Known rows, with every step that occurs:
gofet > ratar > nirat: [-46.6  31.3  43.6  11.6   3.5 -19.3  -4.2  -9.6   2.7  23.1  20.8   5.4
   8.4  14.2  32.6  22.1 -18.6   3.1   8.3  22.9 -25.8  -4.9  10.8 -23.0]
ratar > nirat > vivufa > pida > gofet: [-57.4  -0.4  30.0  36.3  14.3 -20.7 -18.8 -12.8   4.9  23.9  37.7 -19.9
 -19.2  -7.7  16.5 -18.2  -7.4   7.9  22.8  22.6 -46.7  21.0   7.9 -13.4]
gofet > ratar > bikil: [-40.2  28.8  20.2   0.2   7.0 -14.8   2.2   5.7  15.9  29.3  14.3  11.9
  13.2  10.5  34.5  39.8 -16.9   8.6   3.3   0.7 -16.7   1.9  13.8 -18.3]
nirat > vivufa > pida > gofet > ratar: [-36.3  19.9  33.7  23.0  -0.5 -18.1 -25.2  -9.2   5.7  24.8  30.3  -8.6
  -0.4  -9.5  26.7  -4.8   4.8  12.4  29.1  14.9 -45.2  15.9  17.0  -6.2]
nirat > vivufa > pida > gofet: [-43.1   2.3  16.1  30.0   6.0 -16.0 -20.4  -7.8   6.5  23.8  29.1 -14.4
 -17.3 -12.5  14.6 -20.3   3.1  10.8  21.9  18.7 -42.5  27.7   6.8  -3.7]
nirat > vivufa: [-21.6  -3.1  23.6  10.7   6.0  -7.0   0.6   3.1   7.8  19.9  11.5   5.8
 -17.4  11.2  17.9   2.0   2.7  11.9  12.0  10.7 -30.9  22.7  10.7 -12.6]
vivufa > pida > gofet: [-51.8  21.1   1.9  27.1   2.8 -18.9 -20.6 -12.8   4.1  21.2  23.3 -14.2
  -5.5 -15.5  16.5 -14.9  -2.2   7.3   9.5  27.5 -28.1  20.2  -1.0   0.7]
gofet > ratar > nirat > vivufa > pida: [-47.0   2.2  54.0  28.3  14.7 -23.1 -14.9  -3.5  10.4  21.5  40.8 -10.6
 -14.8   3.6  25.0   9.8 -12.2  15.6  31.1  19.4 -49.0   1.9  15.4 -26.0]
bikil > vivufa > pida: [-46.9  26.5   0.5  11.6   9.5 -23.7 -14.4  13.2   4.7   8.1  21.0  -7.0
 -15.3   2.5  21.0   9.1 -16.5  27.5  19.9  25.1 -25.6  12.6   2.6 -15.5]
ratar > bila > zipi > vivufa > pida > gofet: [-40.2  23.0   2.3  21.6   8.5 -23.7  -7.2 -17.2  -4.7   7.1  30.3 -29.3
 -19.0 -11.1  19.6   2.3  16.4   9.9   0.2  32.1 -13.3   4.9 -12.8   3.8]
bikil > ratar > nirat > vivufa > pida: [-58.7 -15.8  39.8  29.5  15.3 -12.9 -13.6   0.8   5.2  14.5  41.1 -11.8
 -22.7   3.6  26.7   7.8 -20.2  27.7  30.2  12.7 -54.6  22.5  -1.7 -26.6]
gofet > ratar: [-26.6  36.3  25.4   3.5  -6.8 -11.8  -7.2  -3.5   4.9  21.1   9.4  12.4
  12.2   8.0  32.1  20.1  -3.5   7.7   6.8  17.4 -19.5   3.1  11.4  -9.4]
gofet > ratar > bila: [-14.3  28.8  15.8  14.1 -17.7 -23.7   7.1   3.4 -13.4  24.9   7.6  10.7
   2.4   9.0  19.1  20.9   4.0   8.4   1.2  12.0  -3.9 -12.4   2.9  -4.2]
bila > zipi > ratar: [-46.6  27.3  18.9  -7.2  -9.1   1.6   4.1 -16.3  10.7   7.6   3.1   6.8
  -8.3  14.0  35.1  31.6   6.2   3.7 -13.8  46.9  -0.9   8.5  10.8  -6.2]
bila > zipi > vivufa: [-29.9  27.3  15.3  -9.1  18.1  -7.0   4.2 -14.9  11.0  -3.4  14.6 -10.4
 -12.0  11.3  33.4  29.2  12.2   9.8  -8.0  30.1 -10.5   9.0  -7.1  -8.0]
nirat > vivufa > pida > ratar > bikil: [-58.9 -12.9  23.5   2.2  25.0 -15.7  -8.4   9.2  16.6  37.4  19.8  -2.9
  -7.7  -1.6  24.8  37.0 -15.6  14.9  16.3  -0.1 -38.5  -1.7  20.8 -18.2]
pida > gofet > ratar > bikil > vivufa: [-44.2  47.3   3.3  -6.0   6.8 -20.0  -6.8  12.9   5.4  23.2  12.9   4.5
   7.1   9.6  36.0  25.9 -18.3  16.9  18.5  -2.6 -21.3  12.1  19.7 -19.5]
bikil > vivufa: [-33.3  34.7  -3.2  -2.9   1.5 -14.7  -2.7  14.1  -0.3  10.2   3.5   8.5
  -9.0  15.3  24.4  14.2 -13.2  21.7  11.2  16.0 -16.2  16.2   6.1 -16.1]
bila > ratar > bikil: [-44.6  21.1   9.9   8.0   2.1  -8.4  14.7   8.4  15.6  16.6  15.4  15.5
  -5.6  21.0  22.3  38.4 -18.7  13.3  -0.7  23.5  -1.6  10.6  13.2 -12.8]
pida > gofet > ratar: [-34.6  42.1  18.8   8.2 -11.0 -12.7 -15.4 -13.8  -0.3  25.0  13.2   3.7
  14.8  -3.0  31.0   2.3   1.9   1.4   8.6  17.3 -25.0  12.0  12.1  -2.3]
nirat > vivufa > pida > gofet > ratar > luvo: [-46.7  16.7  33.3  24.7   1.2 -13.3 -30.8   0.1   3.0  21.2  26.0   0.1
  -8.9  -0.7  16.7 -19.5  10.2  14.7  28.0  12.5 -51.1  21.9  13.9 -10.2]
zipi > bila > ratar > nirat > vivufa: [-36.2   3.8  52.1  25.0  -4.8  -8.4   9.3   0.7  12.3  20.1  34.8  13.3
 -23.7  28.5  21.7   8.4 -18.0  10.1  11.1  33.7 -35.8  15.0  16.4 -15.2]
gofet > ratar > bila > zipi: [-29.0  37.0  18.9  -5.3 -16.1 -16.1   9.1  -2.8  -8.3  24.5  13.6   4.1
   0.0   2.6  34.3  29.5  12.9   8.4  -6.7  20.0  -2.8  -3.4   2.6  -6.6]
vivufa > pida > gofet > ratar > bila: [-29.5  29.2  11.2  29.9 -15.3 -30.1 -10.2  -5.3 -13.9  26.5  22.7  -6.7
  -0.5  -8.2  16.7   1.8   5.9   8.7  10.6  17.7 -15.5  -6.3   1.4   2.2]
gofet > ratar > bila > zipi > vivufa > pida: [-29.3  26.9  25.7   9.6  10.7 -26.0  -3.9  -9.2   1.2   1.4  33.5 -20.4
 -13.2  -0.4  29.0  32.2  12.0  18.0   6.8  30.4 -12.8 -14.5  -6.9  -6.8]

Rows:
[-44.4  43.3  27.1   7.7   8.9 -17.2 -22.1 -21.9   8.1   6.3  33.7 -21.4
   3.1 -10.9  40.0  14.1  12.8   9.3  13.1  29.4 -28.8   6.2   3.6  -4.1] | bila > zipi > vivufa > pida > gofet > ratar
[-73.2  17.0  26.9   2.3  18.0 -27.9 -17.3   3.3  -3.5  22.1  21.6  -9.7
  -6.1   3.8  28.7  27.2 -28.5  15.9  20.5  27.0 -35.2 -13.9  14.3 -26.6] | bikil > vivufa > pida > ratar > nirat
[-30.0  31.7  20.5  14.4 -22.8  -6.5   9.6  -0.5  11.1  14.3  20.2  22.8
  -7.4  21.3  23.2  14.5 -15.4   9.8  -7.8  47.3 -14.0  15.5   7.2   5.9] | zipi > bila > ratar
[-53.4  14.6  11.2  -6.1  -3.9 -18.8  -2.0  -3.5  -8.6  29.0  14.1  -8.6
  -8.1  -9.8  26.7  31.4   9.5  10.5  -5.1  26.9  -9.3 -12.4   1.1  -3.0] | vivufa > pida > ratar > bila > zipi
[-42.9  29.4  -6.6  -6.7  15.0 -17.3   5.8  23.1   9.7  17.2   7.9   7.6
  -7.7  18.4  27.5  32.0 -25.4  22.3   8.9   1.9 -13.2  14.1   9.9 -23.8] | ratar > bikil > vivufa
[-55.3  29.8  15.8  15.7   9.3 -20.8 -14.6  -1.9  14.2  31.2  29.0  -5.6
  11.3  -8.8  30.5  20.5 -14.8   7.3  13.4   5.3 -27.9   7.9  13.4 -12.1] | vivufa > pida > gofet > ratar > bikil
[-28.0  16.9  12.8 -13.3   8.5 -15.1   8.7 -10.2  -8.0   9.1   5.8  -9.4
 -12.1   8.8  29.8  42.2  19.5   7.0 -10.5  26.2  -2.7 -17.8  -5.0  -3.5] | pida > ratar > bila > zipi > vivufa
[-43.6  20.0  17.8   6.3  23.7 -16.7  -8.8 -13.2  14.9  -4.5  32.1 -22.0
 -18.3  -2.6  29.2  22.7   5.8  17.3   2.9  37.6 -20.0   4.4  -9.6  -8.7] | bila > zipi > vivufa > pida
[-57.3  19.1   7.2  -6.6   9.4 -22.3 -20.8   8.8  -1.3  20.5   8.8  -4.3
  -4.8  -1.4  27.6  26.3 -13.6  22.2  19.6  22.5 -32.3  -6.0  14.5 -13.5] | bikil > vivufa > pida > ratar
[-22.0  12.8  23.0  31.0 -11.8 -26.7  -9.6  -0.9 -10.4  29.7  27.4  -7.8
 -10.5  -6.8  15.6  -3.7  11.7  11.1  22.3   9.0 -28.9   0.3   9.4  -2.7] | nirat > vivufa > pida > gofet > ratar > bila
[-38.9  41.9   9.2 -10.4   9.3 -20.1   0.4  21.7   9.1  19.4  11.9  11.8
   5.4  17.8  37.0  41.4 -22.4  22.1  16.6  -2.5 -18.3   4.9  19.9 -25.7] | gofet > ratar > bikil > vivufa
[-54.6  35.7   4.1 -18.4   7.7  -8.1   9.2  11.5  14.5   9.9   6.5   6.5
 -12.0  22.6  39.2  50.7 -15.6  19.0   1.0  20.2  -3.0   9.3  20.4 -22.4] | bila > zipi > ratar > bikil > vivufa
[-47.6  12.4  28.5  18.6  14.4 -18.5 -14.5   2.2  18.4  34.3  33.9  -7.4
   0.7  -5.7  29.3  15.9  -8.5  11.5  23.4  -1.9 -41.1  14.7  20.3 -16.4] | nirat > vivufa > pida > gofet > ratar > bikil
[-48.0 -10.3  29.4   5.1  12.1 -15.7 -19.0   0.2   5.4  30.1  16.0  -4.7
 -11.0  -4.8  22.0  17.1  -1.5  15.8  20.7  16.7 -44.4  -0.2  17.8 -10.0] | nirat > vivufa > pida > ratar
[-57.6 -10.6  28.4   8.0  12.2 -10.6 -25.0   8.9   2.6  24.5  12.5   2.8
 -16.3   3.4  13.4   0.9   3.2  17.1  21.0  16.1 -48.9   7.5  14.3 -13.5] | nirat > vivufa > pida > ratar > luvo
[-42.9  25.2  15.4  10.1  -6.4  -7.2  16.2   8.3  20.8  23.4  23.5  23.0
  -4.9  22.1  25.5  33.6 -28.4   9.9  -9.4  24.9  -9.8  12.5  10.9  -4.1] | zipi > bila > ratar > bikil
[-39.5  31.7  25.0   6.9  -5.1  -9.2 -15.2   5.1   0.7  15.4   6.4  20.0
   3.6  14.8  22.7   4.9   1.3  11.4   7.0  16.9 -26.4  10.6   7.4 -12.8] | gofet > ratar > luvo
[-50.7  34.4  12.3   4.7  15.3 -28.5 -12.3  20.3  12.5  17.1  29.4  -3.3
  -2.1   4.2  31.4  33.4 -25.1  29.1  25.7   6.5 -27.7   2.1  14.5 -25.1] | gofet > ratar > bikil > vivufa > pida
[-53.0  24.7   3.6 -14.2  -2.1 -24.7  -2.5   9.5 -13.6  22.4  12.6  -9.0
 -13.3  -3.9  30.8  34.8   3.5  20.9   5.8  23.4  -9.9  -9.8   5.5  -8.4] | bikil > vivufa > pida > ratar > bila > zipi
[-19.3  22.1   7.1  -0.7   7.7 -15.9  15.5  -9.5  -4.1   0.0  13.0 -10.7
 -18.9  12.6  24.3  29.8  17.4  10.3 -11.4  27.1   2.8  -4.5 -13.2  -4.4] | ratar > bila > zipi > vivufa
[-44.9  36.6  19.1  13.2  -8.6  -8.3 -22.1  -3.6  -2.4  21.1   8.2  11.7
   6.8   5.1  21.0 -12.3   7.3   5.2   8.9  16.6 -31.1  19.3   8.7  -6.7] | pida > gofet > ratar > luvo
[-54.0  -9.5  47.4  32.1  14.0 -18.0  -7.5  -8.2  12.7  13.5  32.4  -7.7
 -28.4  11.7  17.3  12.1 -13.7  13.5  20.6  35.7 -37.1   2.0  15.9 -23.3] | zipi > ratar > nirat > vivufa > pida
[-44.2  46.8  12.7  11.6  -2.8 -24.2 -26.7  -1.3  -0.1  16.9  26.1  -7.7
   4.5  -6.6  32.2   1.8  -5.6  18.1  27.6  19.6 -33.4   9.6  13.7  -8.8] | bikil > vivufa > pida > gofet > ratar
[-29.6   5.8  -4.8  16.3 -17.3  -9.2   7.8   7.9 -20.8  16.8   6.7   9.5
  -7.9   9.2  22.3  19.2  -5.6  23.6  -0.7   4.8 -11.7  12.0 -16.0  -4.5] | bikil > ratar > bila
[-40.4  11.1  50.0  18.4   6.3 -14.4  -9.0 -12.1   2.7  28.5  27.6  -2.6
  -5.1   8.6  28.8  -0.7  -4.4   2.1  24.3  11.7 -45.0  12.7  20.1 -21.5] | pida > gofet > ratar > nirat > vivufa
[-74.0   4.8  33.8  10.9  16.1 -23.0 -16.1  -9.5   1.3  29.0  22.3  -9.7
  -2.3  -1.9  24.2  25.0 -21.8   6.0  11.6  30.3 -35.2 -14.7   8.7 -20.3] | vivufa > pida > ratar > nirat
[-44.5  37.7  20.2  20.7  -4.2 -20.7 -26.1 -13.4   3.4  21.8  26.4  -8.0
  10.0 -12.6  28.8  -1.3  -1.0   8.0  17.7  23.6 -33.5   9.2   9.2  -3.2] | vivufa > pida > gofet > ratar
[-33.0 -13.9  18.3  14.7  -0.8 -24.8  -4.1   6.6 -11.7  34.3  13.0  -4.2
 -18.5  -1.3   9.3  18.5   5.1  14.6  14.3  12.5 -25.4 -16.1   8.4  -4.6] | nirat > vivufa > pida > ratar > bila
[-41.9   9.2   9.4  11.4  11.0 -15.5  -2.9  -5.4  -5.2  -5.7  32.8 -21.4
 -21.5  -0.5  31.6  30.6   5.7  30.1   5.1  23.8 -18.7   5.7 -23.1  -7.6] | bikil > ratar > bila > zipi > vivufa > pida
[-33.9  12.3  14.4  20.0  23.1 -21.5 -11.0  -7.9  12.4  -3.2  27.0 -16.4
 -15.9   3.2  16.9  15.4  -3.0  17.1   8.7  31.7 -22.4   0.6  -9.5  -8.1] | zipi > vivufa > pida
[-52.9  23.2  -1.3 -21.0  15.7 -16.0  -1.5  21.2   5.3  27.4  -0.6   7.9
   0.2  15.3  32.5  46.8 -22.8  18.4   9.8  -0.9 -18.5  -0.6  20.1 -22.1] | pida > ratar > bikil > vivufa
[-14.9  33.3  21.4  -3.9   2.8 -17.9   9.8  -9.2  -4.8   2.1  16.4  -8.3
  -8.2  12.7  32.8  38.8  19.4  11.3  -4.5  24.1  -1.4 -12.4  -5.1  -6.1] | gofet > ratar > bila > zipi > vivufa
[-55.2  13.6  21.4 -11.8  21.2 -15.0 -16.3 -14.5   6.3  10.1  17.3 -18.3
  -6.4  -6.5  34.8  38.6   5.8  13.0   4.7  34.7 -26.5 -11.3   2.5  -6.2] | bila > zipi > vivufa > pida > ratar
[-41.1  14.3   0.3   4.6  -3.1 -31.1  -5.5  15.3 -18.2  26.0   6.9  -2.8
 -12.7   1.9  14.8  25.5  -5.7  21.3  14.1  16.9 -13.5 -20.1   5.3  -8.2] | bikil > vivufa > pida > ratar > bila
[-63.1  32.0  39.2  27.4   5.2 -26.5 -20.9 -18.2   1.7  24.9  37.4 -12.8
   5.4  -5.5  30.2   3.4 -16.7   3.3  17.6  27.1 -38.5   0.1   8.6 -16.9] | vivufa > pida > gofet > ratar > nirat
[-56.6  24.8  18.9  -2.2  -6.3   3.6  -4.7  -6.9   6.5   4.3   0.2  14.5
 -14.5  20.0  24.8  14.3  10.3   8.0 -11.1  42.9  -9.4  16.0   8.1  -9.4] | bila > zipi > ratar > luvo
[-60.5  34.2  -3.2  17.5   5.9 -20.4 -10.8   8.9   7.2  12.4  29.9  -8.2
 -13.5   2.2  21.2  11.3 -17.8  24.0  22.5  27.2 -20.2  21.1  15.4 -10.4] | bila > ratar > bikil > vivufa > pida > gofet
[-61.7  -2.6  49.5  18.6  14.3 -12.9  -6.9 -11.5  15.2  13.4  37.9 -14.2
 -29.0   7.7  29.4  19.0  -6.3  12.6  15.8  40.1 -34.0   6.9  15.0 -22.7] | bila > zipi > ratar > nirat > vivufa > pida
[-54.5  11.6  14.2  -4.8   1.0  -5.9 -15.7   5.6  -3.8  24.4  -7.8  17.4
  -0.1  10.4  16.6   9.7  -0.4   8.0  -0.4  19.5 -28.3   4.5   9.3  -9.0] | pida > ratar > luvo
[-45.7  34.9  15.0   5.4   3.7 -14.3  -5.7  -2.6  11.3  34.2  16.9   4.1
  16.4   0.4  34.2  22.6 -11.7   3.1   5.5   0.7 -21.2  10.0  15.2 -10.9] | pida > gofet > ratar > bikil
[-67.2  29.0   7.1  -3.6  15.1 -17.4  -3.3   9.7  17.7   7.0  24.7  -8.4
 -17.4   9.3  35.2  43.2 -18.5  25.9  11.3  27.8 -12.9   6.4  14.3 -21.6] | bila > zipi > ratar > bikil > vivufa > pida
